(in the rows, 128 means zero)
Known rows, with every step that occurs:
tidogo/lago: [125 128 135 123 132  60 132 134 138 127 138 126 114 126 167 120 130 127
 129 116 125 166  93 125 119 126 134 120 119 126 131 151 150 115 130 125
 147 115 129 111 114 111 130 116 112 149 115 132  84 121  89 107 106 160
 147 111 121 127 130 150 118 145 106 140 108 105 106 123 112 123 110 119
 145 128 122 148 149 128 138  94 145 127 128 121]
soturef/lago: [128 145 120 131 129 133 135 113 121 118 128 134 118  98 152 113 120 102
 121 132 168 138 100 123 144 110 144  87 133 132 155 144 157 130 142 118
 143 150 139 128 111 121  98 120 111 154 139 116 124 136 102 121 102 129
 156 109 132 132 123 191 127 130  99 147 129 120 124 144 116 112 114 121
 105 104 140 153 122 136 145 122 156 176 105 129]
goki/tidogo/lago: [122 141 121 106 154  80 121 150 148 140 142 122 102 134 155  93 126 153
 116 117 145 160  84 131 122 121 146 131 109 136 126 143 127 111 127 119
 118 103 145 120  70  95 126  87 114 133 112 148  94 141  88  81  99 149
 158 119 133 139 130 176 126 138 119 147 102 138 108 135 122 121 128 109
 136 146 122 112 114 150 136 110 141 134 107 137]
fabeg/goki/lago: [129 186  97 115 149  75 151 143 122 142 108 152  79 131 140 125 139 114
 105 131 115 135  89 129 149 129 184 107  83 119 146 184 124 108 140 113
 138 127  91 147 122 111 153 152 129 104 168 122 117 158 107 134  88 119
 142 101 125 146 119 167 125 110 124  89 132 145 121 123 108 125 118 175
 124 103 129 118 134 136 117 150 175 128 151 184]
goki/tidogo: [119 133 115 121 142 121 119 134 154 151 150 125 127 119 109 118 110 156
 116 135 154 134 126 142 118 120 159 147 114 148 128 121 109 106 130 123
 106 127 143 156 100 117 115  95 117 105 120 125 139 140 123 101 114 136
 139 105 139 141 124 157 114 137 152 129 110 142 131 142 144 126 136 109
 127 114 135 101 112 146 110 147 140 122 110 137]
tidogo/lago/nibi: [145 150  91 116 124  95 134 118 153 126 129  89 114 115 146  82 155 129
 140 136  94 177  94 112 116 108 146 139 121 142 113 170 179 110 130 121
 148 126 126 108 100  91 148 139 109 132 125 151 101 139  73 104 123 160
 161 121 121  92 108 166 144 150 108 124  80 114 124 103  89 134 115 142
 145 127 132 160 134 121 153  94 146 146  78 139]
lago/goki/tidogo: [129 168 121 124 172 162 105 116 146 132 127 112 115 129 117 135 134 145
 104 130 157 112 136 131 107 118 152 156 135 146 148 123 103 144 142 145
  88 144 110 155  80 110 129  78 134 102 116 142 101 129 125 131 112 111
 128 115 149 152 126 169 139 132 128  74 149 128 132 152 123 134 183 137
 132 117 119 123  92 172 121 147 105 129 123 135]
lago/tidogo: [128 137 101 141 124 149 124 119 116 120 131 123 123 128 117 165 126 156
 161 116 162 149 115 141 169 125 144 147 130 132 124 126 152 124 134 129
 114 134 173 153 115 104 121 122 132 125  79 122 118 115 130 151 127 115
 122 156 140 107 121 187 114 152 138 179  97 117 115 155 104 118 129 135
 131 165 145 115 149 134 143 123 102 106 119  93]
nibi/lago/goki: [140 179 120 104 178 144 134 124 132  86 117 105 112 110 151 139 155 127
 125 148 140 113 105 101 153 128 149 133 147 120 135 124 155 130 135 136
 110 134 117  88 126  95 135 105 126 120 130 140  71 117  83 147  92 133
 152 125 147 161 122 154 173 124  97 106 143  95 149 144 113 103 138 145
 132 105 131 147 117 150 135 131 106 148 115 146]
tidogo/tagol/goki/lago/fabeg: [143 175 175 137 172  55 141 129  95 103 106 145  97 131 135 174 125 156
  98 159  97 181  87 160 136 142 172 113 104  87 137 125 154 137 131 185
 122  93  94 143 169  80 184 109 134 111 147 107  65 196 157 151 111 156
 131 156 148 117 110 101 138 109 155 114 156 114 119 134  79  59  83 134
 118  59 153 115 123 185 106 144  93 108 123 133]
tagol/tidogo/lago/soturef: [130 171  93  87  99  74 126 138 137 123 141 109  73 157 165 132 146 162
 136 132 146 153  56 107 137 114 156 125 134 109 142 111 144 122 101 122
 140 130 113  91 116 107 164 138 110 141 137 146  83 109 102  94 104 137
 227 137  80  96 108 158  95 166 116 156  80  96 112 151 116 111 102 176
 140 114 126 121 145 120 113 117 128  97 136 124]
lago/goki: [146 154 132 137 156 170 107 111 158 117 111 121 132 132 136 148 138 119
 138 137 134  98 128 127 104 129 126 155 165 138 146 103 123 146 129 127
 133 143 103 135 118 114 145 110 126 102 121 157 114 108 127 146 106 124
 134 111 143 150 129 150 143 118 131  78 161 119 120 117 109 123 155 138
 132 112 141 138  99 143 144 125 108 128 132 149]
tagol/tidogo/lago/goki: [133 175 128 108 134 100 124 133 127  93 112  96  84 152 181 134 159 150
 121 134 137 125  68  96 136 148 140 147 171 116 138 153 146 154 110 121
 147 136 131  87 150  94 177  75  84 131 101 184  90 111  81 110  71 142
 166 108 119 143 127 202 149 147 117 108 129  91 115 146  99 117 120 160
 132 111 156 148 111 199 119 114 117  96 140 150]
goki/tidogo/tagol: [130 157 144 100 135  90 124 127 143 124 132 124 128 130 142 123 109 177
  88 128 158 145 125 132 150 151 136 119  93 159 129 126 122 108 109 149
  97 124 154 197  88  86 123 109 130 140  87 151  91 174 159 135 134 121
 131 114 146 125 132 118 121 135 140 174 125 119 130 152 127  86 114  95
 109 138 120 109 122 156 122 149 103 133 108 113]
tidogo/tagol: [149 127 144 113 119  98 133 110 153 105 130 126 134 138 155 130 115 136
  97 141 135 136 134 133 152 149 109 118 132 137 132 118 132 140 101 155
 131 115 147 156 138  84 138 112 127 139 116 151 105 160 165 153 144 118
 135 127 135 135 141 108 127 118 131 167 150 123 127 128 113  95 105 109
 111 121 123 136 134 145 141 149  88 119 139 118]
goki/tagol/tidogo/lago/fabeg: [108 113 113 113 116  69 143 155 122 116 133  90 110 135 191  86 142 147
 146 141 175 143 102 130 134 108 142 147 127  92 124 115 173 125 137 145
 136 102 103 138 164  87 174  92  64 108 126 127 108 120 110 118  89 131
 194 146 116 114 104 124 100 158 130 168  96 104 113 150  86 110  96 140
 162 143 163 102 174 197 151  99 147  90 144  91]
tagol/goki/lago/fabeg: [129 188 144 159 178  78 145 146  96 131 121 134  98 127 121 143 140 151
 126 151 101 161 101 160 112 118 174 132 106  81 130 135 157 148 148 163
 121 112  80 126 164 118 165 138 132  91 177  83  81 162 127 131 116 158
 155 170 156 118  97 126 113 108 156  64 138 153 129 136  90  85 103 150
 130  53 153  97 137 173  90 136 135 131 132 137]
lago/fabeg/goki: [138 152 126 114 125 153 133 121 126 102 127 141  96 119 138 109 141 113
 141 144 124 126 111 140 144 121 143 144 132  98 111 137 141 134 158 150
 105  88  82 128 149  92 164 161 135  80 170 112 130  87 174 125 101 139
 125 113 144 111 127 117 106 113 120 109 121 116 125 110  90 135 149 142
 126 112 165 115 123 155 114 138 142  66 145 120]
tidogo/lago/soturef: [133 154 121 107 134  92 117 131 139 138 139 127  97 153 145 124 145 147
 120 137 126 159  85 118 113 103 130 112 118 122 135 105 157 126 122 110
 142 146  99  84  92  95 128 161 138 120 146 149  79 120 117 114 126 143
 180 152 108  94 111 140  98 159 135 156  98 125 124 107 106 113 115 164
 133 125 121 123 144 101 144 106 137 130 104 113]
nibi/lago: [142 149 114 103 148 115 135 134 138  90 133 127 122 117 139 113 136 135
 129 143 134 129 107 118 172 118 143 109 123 123 114 140 149 111 132 123
 112 113 129  86 152 106 124 129 114 119 139 103 105 152  87 148 121 124
 171 126 122 130 119 128 145 149  93 150 134 116 143 131 135 123  95 107
 126 121 134 124 125 129 138 131 140 135 132 130]
soturef/lago/tidogo/tagol/goki: [157 180 163 122 117  87 160  93 142  97 117 171 113 107 155 177 106 146
 129 149 157 140  56 160 177 123 171 121 121 133 154 102 160 149 132 168
 127 115 171 145 123  92 159 106 130 128  50 139  78 169 111 184 122 120
 129 157 146 122 113 234 129 134  89 190 110 100 142 158  77  33  81 139
  85 111 150 130 128 142 114 146  92 164 100 133]
nibi/lago/fabeg/goki/tidogo/tagol: [137 174 125  73 150  98 135 136 160  79 125 127  70  96 157  82 123 145
 112 159 156 139  63 131 199 159 180 118  81 114 101 139 152 109 145 177
  81  57 109 158 123  31 141 114 138  79 130 101  78 161 149 144  89 138
 178 104 162 142 126 117 127 117 100 188 130  96 139 139 102  79 107 102
 103  96 131  97 109 171 115 157 135  62 123 115]
nibi/lago/tidogo/tagol/goki: [155 170 141 107 160  89 159 108 143  74 113 136 107 133 172 179 137 167
 128 169 142 146  87 146 204 156 182 129 102 123 124 129 166 149 111 177
 110 104 174 100 147  73 154 119 111 124  50 140  63 183 104 203 130 130
 173 171 145 128  90 170 148 170  87 179 116  91 145 169  87  27  77 124
 111 138 138 122 126 136 111 148  75 119 114 121]

Rows:
[135 165  69 106 115  98 152 128  83 120 105 135  63 119 154 162 145 156
 102 130 141 148  81 163 174 124 208 129  73 132 141 166 141 103 149 121
 120 131 149 182 106  99 158 154 154 105 112 106 101 167 104 147 101 109
 158 144 126 110 110 217 109 115 107 126  89 133 124 140  85 133 115 178
 124 123 139  87 147 133 107 155 142 122 137 168] -> fabeg/goki/lago/tidogo
[104 166  96  82 131  94 179 152 123  70 133 124  82 116 187  96 154 131
 139 169 183 106  91 133 196 119 178 142 106  62 104 129 165 107 143 149
 108  83  78 134 179  93 157 149  82  73 154 108 134  94  94 141  89 107
 234 130 103 132  94 137 104 141  73 150 119 103 148 173 107 118 110 147
 134  96 180  97 155 211 118 143 176  70 158  90] -> nibi/lago/fabeg/goki/tagol/tidogo
[119 152 143 147 172 125 148 125 148 156 137 175 119 131 113 154 123 154
 121 150 133 126 101 152 110 124 165 154 107 125 130 108 103 133 129 129
 125 121 115 125 122 142 158  93 111 100 116 132 116 148 107 103 133 127
 151 130 143 147 107 188 109 138 107  91 120 138 138 162 116  84 166 118
 100 106 127  95 102 171  87 142 127 141  99 106] -> tagol/goki/tidogo
[149 160  95 111 116 131 140  99 158 121 112 129 123  87 110  83 129 108
 142 153 137 154  86 115 135 117 169 114 113 150 140 147 179 126 155 123
 133 163 144 148 121 112 108 145 112 124 131 134 133 151  93 150 117 127
 156 139 129  90 117 180 143 142  88 118  98 111 144 120 111 107 122 170
 119  93 128 183 126  97 149 110 154 179  79 141] -> soturef/lago/nibi
[144 182 110 145 150  70 161 111 105 153 108 145 117 122  98 154 157 127
 111 165  99 161  81 127  99 127 197 124  84 126 152 142 159 137 139 125
 147 165 121 141 140 134 177 161 121 122 142 128 112 206  72 134 153 138
 160 150 139 106  87 183 148 123 129  42 118 139 145 127  84  89 126 170
 116  61 139 107 117 125  96 128 139 183 107 177] -> tagol/goki/lago/nibi
[129 180 118  92 129  98 128 105 148  88 117 156  71  68 168  72 116 147
  99 153 193 149  61 138 189 143 189 100 116 115 144 148 156 131 147 161
  84 108 111 185 126  45 122 104 135  69 149 110 110 135 154 130  74 111
 175  81 159 122 134 171 122 106  90 157 130 104 116 141 102  92 107 100
  88  78 139 125 114 165 114 149 148 114 100  98] -> soturef/lago/fabeg/goki/tidogo/tagol
[144 174 125 105 161 124 111  97 168  90 108 129 110  82 161 126  96 149
  73 134 205 125  81 141 151 132 155 105 127 160 175 126 126 133 120 152
 112 153 140 178  92  67 119  34 137 133 105 163  71 168 129 156  94 107
 152 101 157 153 137 212 154 119 113 141 145 102 131 159 104  67 130 111
  86  92 126 165  97 174 128 147  92 145  94 145] -> soturef/lago/goki/tidogo/tagol
[120 190 109  92 169 131 139 125 128  83 132 127  69 108 141  90 135 137
 131 156 158 139  77 131 175 134 192 130 101 108  95 142 158 119 174 161
  77  73  99 140 105  65 134 129 124  57 155  85 106 132 110 124  77 135
 185 113 157 130 115 145 141 118  82 128 113 119 135 139 124 106 144 117
 127  99 146  77 111 175 105 155 178  89 115 114] -> nibi/lago/fabeg/goki/tidogo
[109 154 130 136 154 106 117 151 105 134 112 109  91  97 119 108 137 157
 118 127 111 158  95 150 127 134 162 127 111 116 134 153 156 123 152 151
 122 129  88 159 140  94 138 123 124 111 185  79 100 142 129 141 107 155
 152 173 141 112 119 114 114 100 157 131 126 140 118 140 119 123 101 145
 155  81 153 109 153 158 108 127 142 128 128 142] -> goki/lago/fabeg
[101 151 126 104 115  75 158 140 103  99 135 122  53 160 197  93 153 123
 128 139 135 146  61 137 160 141 150 126 136  79 103 181 152 114 143 138
 143  87  93  97 156  67 173 145  94  90 141 125 121  89 116 101  58 156
 188  97 132 114 124 159  88 135 114 134  99  87 125 131  95 119 115 144
 130  96 173 124 131 184 116 122 164  44 151 106] -> tagol/tidogo/lago/fabeg/goki
[141 162 128  85 118 104 147 108 153 118 126 155  91 123 157 121 122 138
  98 155 164 132 105 127 166 156 136 122  92 141 133 146 112 110 119 139
 107 114 124 208 105  83 137 109 143  94 106 159 117 153 161 113 127 112
 139  92 154 128 141 150 123 120 112 145 136 124 134 135 106  98 132 105
  94 134 120 104 108 151 102 150 138  98 121 131] -> fabeg/goki/tidogo/tagol
[125 178 118 109 132 114 151 117 157  94 115 115 130  96 174 138 128 114
 140 166 228  71  84 139 131 102 163 148 162 117 157  86 141 131 124 131
 135 173 115 153 159 117 139 117  86 134 111 148 120 128  81 151  90  93
 202 107 113 152 106 205 148 133  81 105 123 103 147 175  97 106 136 182
 120 107 165 147 136 172 148 135 121 145 148 146] -> soturef/lago/goki/tagol/tidogo
[145 144 120 100 104 104 140  92 128  89 117 127 126  96 160 156  96 160
 125 128 179 154  70 143 198 131 154 120 120 158 147 135 157 112 127 169
 117 128 205 166 129  80 125 100 159 140  63 127  90 148 124 167 109  92
 139 161 143 114 127 218 135 158  86 192 107  93 117 165  91  61  90 128
 118 141 129 153 141 127 155 131  91 149  92 108] -> soturef/lago/tidogo/tagol
[143 148 113  85 130 107 140 112 140  65 122 100 111 124 135 170 123 175
 119 136 150 158  84 130 217 147 137 119 115 135 114 125 159 110 118 169
  99 104 191 136 125  59 132 101 135 145  64 128  81 169 116 185 125 114
 163 169 146 111 119 157 137 149  94 251 106  95 128 157 100  74  64 115
 130 158 144 147 140 132 158 146  69 114 113 119] -> nibi/lago/tidogo/tagol
[136 154  75 117 143  82 143 135 126 147  95 111 119 121  97 136 150 137
 119 127 102 155 109 118 119 113 200 111  86 145 132 164 173 103 138 119
 111 155 130 169 117 110 141 151 129 117 154 124 125 201  91 148 144 126
 161 175 135  98 104 162 136 128 133  93  94 141 136 134 108 131 113 178
 147  97 128 141 140  91 139 111 143 160 102 178] -> goki/lago/nibi
[132 172  82  82  94  51 163 138 168 100 135 132  77 173 190 119 147 127
 148 152 186 105  85 101 145  97 162 124 117 104 134  83 141 104 114 110
 139 124  69 124 117 109 184 157  95  85 149 174 120 103 101 116 108 114
 252 102  69  91  98 180  67 153  92 159  78  95 131 152  99  96 130 190
 129 152 131  95 139 139 127 123 154  92 172 113] -> fabeg/goki/tagol/tidogo/lago/soturef
[121 164 109 105 141 121 132 117 138 149 142 161  82 119 130 114 121 133
 113 135 157 117 120 142 155 131 159 134  91 127 132 142 103 115 136 114
  99 113 120 161 107 108 135 118 133  85 122 136 130 127 111  97 115 108
 153  87 135 132 124 169 125 117  97  94 109 138 136 134 132 133 166 125
 102 130 128  93 106 140  90 152 152  99 129 150] -> fabeg/goki/tidogo
[146 142 109 117 124 115 179 127 137 114 128 143 111 121 161 128 137  91
 129 149 166  77 143 138 138 105 133 129 119 107 121 108 126 100 134 118
 128 121  74 158 118 136 148 150 117  91 136 151 149 132 123 150 140  96
 175 110 119 135 117 160 109 110  90 130 134 140 138 140 103 122 142 142
 112 160 132 100 145 138 137 144 167 119 155 142] -> fabeg/goki/tagol
[133 182 125 118 129 141 133 111 129  91 109 155  68  91 167  79 129  96
 149 129 159 113  72 143 167 116 165 106 120 101 127 135 158 139 174 159
 130 114  83 132 158  72 130 169 130  77 166 107 119 112 141 141  60 121
 150  84 163 123 127 187 113  87  98 116 126 112 123 123 102 118 140 138
 112  69 156 138 126 144 122 132 188 113 113 130] -> soturef/lago/fabeg/goki
[122 138 102  97 101  91 192 132 148 113 126 143 109 129 177 120 136 119
 146 143 175  79 113 123 156 125 152 142 110  99 121 126 123 116 120 129
 139 123  98 154 143 134 162 132 103 115 121 152 175 124 110 133 116  79
 204 113  82 133 106 178  95 128  97 142 112 110 151 158 119 107 125 166
 125 156 138  89 146 161 107 155 168  95 184 120] -> fabeg/goki/tagol/tidogo
[146 210 126 136 173  69 151 126 113 155 116 166  84 148  87 196 144 155
 119 155 117 134  74 148 116  89 180 115 102 106 156 100 135 138 121 119
 144 156  88 137 111 144 183 152 133 104 180 126  95 171 109 150 141 138
 172 169 104 114  84 156  81 110 124  71 125 142 154 154 103  82 124 197
 109  61 113 105 115 120  85 142 143 182 114 160] -> tagol/goki/lago/soturef
[115 122 107 105  89 106 158 135 142 120 128 113 135 142 141 119 133 141
 134 148 189 109 128 128 142 125 126 150 130 117 125 107 122 107 109 121
 137 135 125 148 153 153 143 122  80 150 114 138 153 131 111 137 136 106
 191 137 101 130 106 147 114 151 121 158 112 113 143 172 125 110 115 149
 134 152 142 124 160 167 111 127 118 114 171 102] -> goki/tagol/tidogo
[162 205 151 106 156  36 148 116 139 120 115 151  90 155 109 209 123 152
  89 152 117 145  64 139 138 118 169  95  80 123 173  96 131 140  91 136
 126 140  93 146 124 100 193 149 152 109 143 152  75 203 140 156 157 143
 199 152 117 106  91 117 115 115 138 100 136 136 151 136 104  36 103 183
 101  67 125 102 120 135  97 169 103 164 131 183] -> tidogo/tagol/goki/lago/soturef
[144 122 140 114 105 106 134 104 147  94 118 108 123 121 147 157 116 170
 125 127 148 154 115 132 180 156 139 130 135 142 138 124 149 127 101 155
 113 126 200 174 127  77 135  87 148 130  63 143  92 161 171 162 129 105
 130 171 147 104 121 141 122 157 120 218 102 104 116 154  99  75 105 124
 128 173 144 112 143 129 146 134  71 115 116 110] -> lago/tidogo/tagol
[138 158 100 102  88  69 138 127 146 125 135  96 113 137 145  94 170 148
 149 148 109 166  72  90 155 140 164 136 126 139 125 182 180 112 120 122
 166 131 143 107 129 103 145 119  91 138 102 151 114 133  62  87  92 144
 213 143 123 108 112 178 114 151 113 112  68  88 127 127 104 129 103 174
 150 114 146 146 122 123 134  88 153 105 127 131] -> tagol/tidogo/lago/nibi
[135 168 140 124 136 145 112  95 148  90 109 126 113  90 148 111 141 109
 116 145 172 108  86 130 115 113 154 109 160 128 165 135 141 151 140 132
 134 165 126 118 127 111 123 105 116 138 139 138 114 137 108 163  79 127
 144 106 156 144 137 202 167 115 103  77 156 120 134 127 105 101 146 149
 114  84 131 176 102 163 146 119 124 168 106 144] -> soturef/lago/goki
[109 143 142 115 115  71 111 150 125  97 138  88  79 141 179  87 149 163
 145 138 137 154  67 135 151 134 141 124 142 101 107 139 166 105 129 160
 139  99 110 104 165  80 161 108  86 122 136 111 102 105 114  94  75 171
 173 142 104 120 128 132  81 140 129 143  90 110  99 143 111 132 106 135
 147  83 173 128 152 198 120 104 149  69 142 107] -> tagol/tidogo/lago/fabeg
[125 138 116 124 161 110 127 153 127 106 126 109 118 136 178 129 139 108
 128 145 169 108 121 117  85 107 117 148 130 120 144 109 156 142 129 122
 139 136  88 126 101 113 172  96 115 136  99 180  89 144 100 147 106 151
 180 123 124 137 114 168 142 117 109 143 138 127 122 131  70 100 128 142
 141 155 133 134 135 180 160  95 119 144 127 153] -> tidogo/lago/goki/tagol
[117 166 167 143 169  88 119 137 120 137 141 151  74 128 151 123 139 166
 141 159 123 176  75 171 123 122 174 162 130 101 117 137 160 145 154 158
 104  78  98  98 129  80 178  96 101  86 121 119  76 116 116  94 102 175
 145 132 147 122 106 143  96 125 142 100 105 139 116 137  94  89 139 100
 141  92 151  95 112 190 104 122 140  99  80  90] -> tagol/goki/tidogo/lago/fabeg
[145 151 122 107 137 117 163 124 149 109 108 141  99  85 182  93 121  99
 142 149 200 105 104 156 165  96 156 120 118 102 133 124 179 136 161 146
 108 117  52 174 118  87 132 151 107  66 167  99 142  96 124 149  90 114
 173 102 144 129 107 191 116  93  76 140 128 131 133 131  80 106 131 136
 119 100 153 119 157 154 146 124 191 127 147 126] -> soturef/lago/fabeg/goki/tagol
[124 182  87 102 139  79 116 146 123 150 116 117 107 137 104 156 144 156
 110 117 126 153  91 115 122 115 160 100  94 115 152 104 128 114 122 112
 119 172 103 135  89 125 138 184 157 138 185 122 106 157 127 142 147 136
 187 156 109 101 102 140 113 126 142 122 116 156 124 135 135 107 110 198
 137  98 110 112 149  97 119 143 135 163 124 161] -> goki/lago/soturef
